Each row was made from one small tree. The marks that hang from a mark follow it in brackets, in alphabetical order. Every link used is in the known rows. Write each row's tree.
Known rows
ruli{diruf nove{busabat{vomo} vume{kegam}}}: 3.07  0.81  0.04  -1.78  0.03  -1.47  -2.27  5.01  2.56  3.66  -6.05  -5.17  3.97  0.13  3.36  0.50  -4.20  -2.51  0.60  1.45  -2.15
busabat{diruf nove{vume} vidi vomo}: -1.97  -3.20  -0.68  0.36  5.99  0.03  2.32  0.70  1.44  1.38  -5.59  -1.59  8.26  0.95  -0.32  1.26  0.33  1.76  -0.98  -0.28  -0.58
kovak{kegam{vume{diruf{busabat{nove vidi vomo} ruli}}}}: 4.09  -5.00  1.20  -1.60  7.35  1.58  3.71  -0.78  1.67  1.90  -3.42  -1.10  5.65  0.93  -1.45  1.08  -0.68  2.18  -0.06  4.12  0.44
nove{busabat vume}: 0.73  0.14  1.70  -0.80  -1.16  -1.81  0.33  2.12  0.07  2.03  -5.51  -2.09  2.20  -1.42  0.59  -0.70  -1.66  -1.43  1.50  1.26  -1.52
diruf{busabat{vidi vomo} ruli{nove}}: 2.75  -1.82  2.69  -1.55  0.68  2.87  1.00  2.29  1.27  0.18  -3.20  -3.07  5.12  1.80  1.92  0.97  -0.06  1.88  -1.27  3.26  -2.01
kovak{kegam{vume}}: -0.62  -1.04  0.32  -0.09  2.36  -1.76  1.80  -2.68  -0.73  2.45  -0.72  -0.89  0.66  -0.10  0.82  -0.30  -1.10  -0.27  1.91  0.17  1.91
diruf{busabat{vidi} ruli{nove}}: 2.61  -1.00  3.20  -0.04  -0.13  1.82  0.67  2.40  0.91  0.04  -1.95  -2.94  3.36  0.72  1.80  1.81  -0.44  0.80  -0.85  4.00  -2.37
nove{busabat{vomo} vume{diruf{ruli} kegam}}: 7.55  -0.21  1.23  -3.69  0.76  1.38  -0.71  4.30  1.08  2.00  -5.84  -1.85  4.14  0.93  -1.05  -0.08  -2.83  -3.06  -0.15  2.92  -1.16
ruli{diruf{busabat}}: -0.56  -1.35  0.97  0.33  0.54  0.12  0.21  0.54  0.70  -2.94  0.07  -1.70  0.07  -0.21  2.43  1.23  -1.29  -0.13  -0.27  2.08  -1.38
kegam{vume{diruf{busabat ruli{nove}}}}: 3.40  -0.63  1.66  -2.15  0.76  2.28  0.27  1.53  0.34  0.53  -3.08  -2.03  1.34  1.57  -0.62  2.60  -1.66  0.36  1.33  6.20  -1.81
kegam{vume{diruf{ruli{nove{busabat}}}}}: 3.75  -0.51  1.19  -2.43  -0.07  0.34  -0.46  3.79  1.28  2.48  -4.73  -2.31  2.25  0.86  -1.83  1.12  -2.14  -1.19  1.30  4.50  -2.55
ruli{diruf{busabat{vidi vomo}} nove{vume{kegam}}}: 3.44  -0.59  1.76  -1.56  1.81  -0.62  -0.82  2.97  2.54  2.48  -5.58  -5.26  5.92  1.09  5.54  2.43  -3.14  0.02  0.20  2.58  -1.74
vume{diruf{busabat{vidi vomo} ruli} kegam}: 8.03  -1.76  2.10  -2.77  3.14  3.48  0.40  1.96  1.75  -0.74  -2.31  -0.94  4.67  1.70  -0.35  1.71  -1.04  0.07  -1.39  3.15  -1.07
nove{busabat{vidi}}: 1.67  -1.37  2.22  -0.49  0.49  -1.60  0.96  1.93  1.47  1.38  -3.30  -1.47  3.64  -1.34  -0.12  -0.57  -0.16  -0.23  -0.03  -0.47  -2.18
vume{diruf kegam}: 5.63  1.39  -1.10  -1.30  1.42  0.13  -1.47  1.10  1.85  1.49  -0.23  0.35  -0.51  0.06  -1.80  1.40  -1.56  -1.82  -0.15  0.60  0.36
kovak{kegam{vume{diruf{busabat{vomo} ruli{nove}}}}}: 4.34  -1.40  1.04  -2.71  2.70  1.79  1.63  0.33  0.98  1.96  -3.84  -2.95  2.16  1.66  0.04  0.55  -2.25  0.49  0.69  4.67  0.34
nove{busabat{diruf{ruli} vidi} vume}: -0.14  -2.27  3.16  -0.03  1.80  -0.27  2.32  3.32  -0.27  -0.86  -5.92  -2.93  7.54  0.36  0.45  0.89  -1.00  -2.03  -1.09  1.46  -2.64
kegam{vume{diruf{ruli{nove{busabat{vidi vomo}}}}}}: 4.64  -2.30  2.14  -3.74  2.04  0.58  0.50  3.94  1.97  3.38  -6.93  -2.79  6.82  2.34  -0.99  0.41  -1.35  0.75  0.40  3.22  -2.64
vidi{busabat{diruf nove vomo}}: -2.33  -3.38  -5.34  1.57  5.23  2.58  2.34  0.73  2.22  -1.38  1.65  -0.57  4.62  0.13  -2.66  1.82  1.91  1.31  -0.86  -1.31  -0.88

Write each row's tree
2.13  -1.65  0.84  -2.19  1.62  1.34  0.27  0.36  -0.88  -0.34  -1.24  0.67  1.62  2.42  -1.58  1.54  -0.70  -0.37  0.71  3.52  0.00 : kegam{vume{diruf{ruli}}}
3.22  -4.31  2.08  -0.95  5.27  1.95  2.25  0.53  1.01  0.42  -2.79  0.04  4.99  0.53  -2.21  2.99  -0.11  2.22  0.38  5.92  -1.74 : kegam{vume{diruf{busabat{nove vidi} ruli}}}
3.00  -1.96  2.07  -2.14  1.62  2.33  1.02  0.00  -0.71  -1.42  -2.33  -0.24  1.37  1.20  -1.27  1.99  -0.96  0.41  1.22  5.56  -1.14 : kegam{vume{diruf{busabat ruli}}}
8.34  0.91  -0.03  -3.04  0.46  2.07  -1.91  5.51  3.15  2.58  -3.76  -2.55  2.56  0.72  -1.93  0.27  -2.60  -2.35  -1.17  2.86  -2.28 : vume{diruf{ruli{nove{busabat{vomo}}}} kegam}
1.55  -3.89  2.51  -0.70  3.61  2.37  2.36  1.49  0.08  0.70  -4.81  -1.74  7.17  0.70  0.91  1.42  -0.02  2.49  -0.61  4.46  -1.21 : diruf{busabat{nove{vume} vidi vomo} ruli}
7.19  0.63  1.47  -2.82  2.07  0.30  -0.65  2.59  3.25  4.19  -7.43  -4.02  5.23  0.73  1.34  2.02  -2.53  0.20  0.70  3.14  -1.05 : ruli{nove{vume{diruf{busabat{vidi vomo}} kegam}}}
4.48  0.38  1.18  -1.07  -0.70  2.57  -0.26  2.94  1.58  -0.65  -1.89  -1.92  -0.17  0.66  -0.96  1.85  -1.37  -0.50  -0.88  5.43  -1.89 : vume{diruf{busabat ruli{nove}}}
2.85  -1.39  0.70  -1.09  2.99  -0.75  2.40  -2.28  0.57  1.32  -2.58  -1.38  -0.26  -0.78  -0.63  0.66  -2.02  -0.15  2.12  2.72  0.87 : kovak{kegam{vume{diruf{busabat}}}}
2.70  -1.35  1.02  -1.48  3.59  -0.61  0.97  2.78  1.81  2.12  -7.43  -3.23  8.46  -0.11  0.73  0.47  -1.74  -1.63  -0.31  -1.06  -1.97 : nove{busabat{diruf vidi vomo} vume{kegam}}
7.59  0.76  1.02  -3.30  1.25  -1.66  -1.17  4.93  3.99  6.02  -8.86  -4.24  6.04  -0.01  0.26  0.32  -3.17  -1.21  0.52  1.08  -1.85 : ruli{nove{busabat{vidi vomo} vume{diruf kegam}}}
-0.66  0.02  -0.39  1.02  0.79  2.07  0.10  2.63  0.24  -1.55  -0.61  -2.12  2.19  1.75  -0.26  1.90  -0.71  -1.39  -1.93  1.74  -1.50 : busabat{diruf{ruli{nove}}}
1.26  -2.74  -3.93  0.89  5.08  3.74  1.41  2.42  0.76  -0.55  0.23  -1.69  6.80  0.90  -0.78  3.58  -0.08  -1.18  -0.76  1.49  -0.53 : vidi{busabat{diruf{ruli} nove{vume{kegam}} vomo}}
3.67  -1.06  0.12  -2.55  1.46  2.00  0.71  0.39  1.65  -0.86  -3.01  -0.47  1.05  0.53  -1.68  -0.27  -0.60  1.15  -0.44  2.05  -0.69 : vume{diruf{busabat{vomo}}}
2.74  0.67  0.51  -1.51  0.67  0.38  -1.65  2.71  1.77  1.83  -4.58  -4.73  2.99  0.66  4.75  2.03  -3.70  -1.01  0.74  3.21  -1.38 : ruli{diruf{busabat{vomo}} nove{vume{kegam}}}
2.58  -0.74  1.20  -1.74  0.44  -0.86  0.07  3.51  3.09  3.65  -5.74  -3.35  5.22  0.01  0.50  -1.06  -0.72  0.86  -0.35  -0.41  -2.59 : ruli{nove{busabat{vidi vomo}}}
8.55  -0.49  1.63  -2.73  2.20  3.20  -0.43  3.36  3.03  1.33  -3.35  -2.79  4.53  1.81  0.05  2.18  -1.69  0.09  -1.34  3.96  -1.84 : vume{diruf{busabat{vidi vomo} ruli{nove}} kegam}
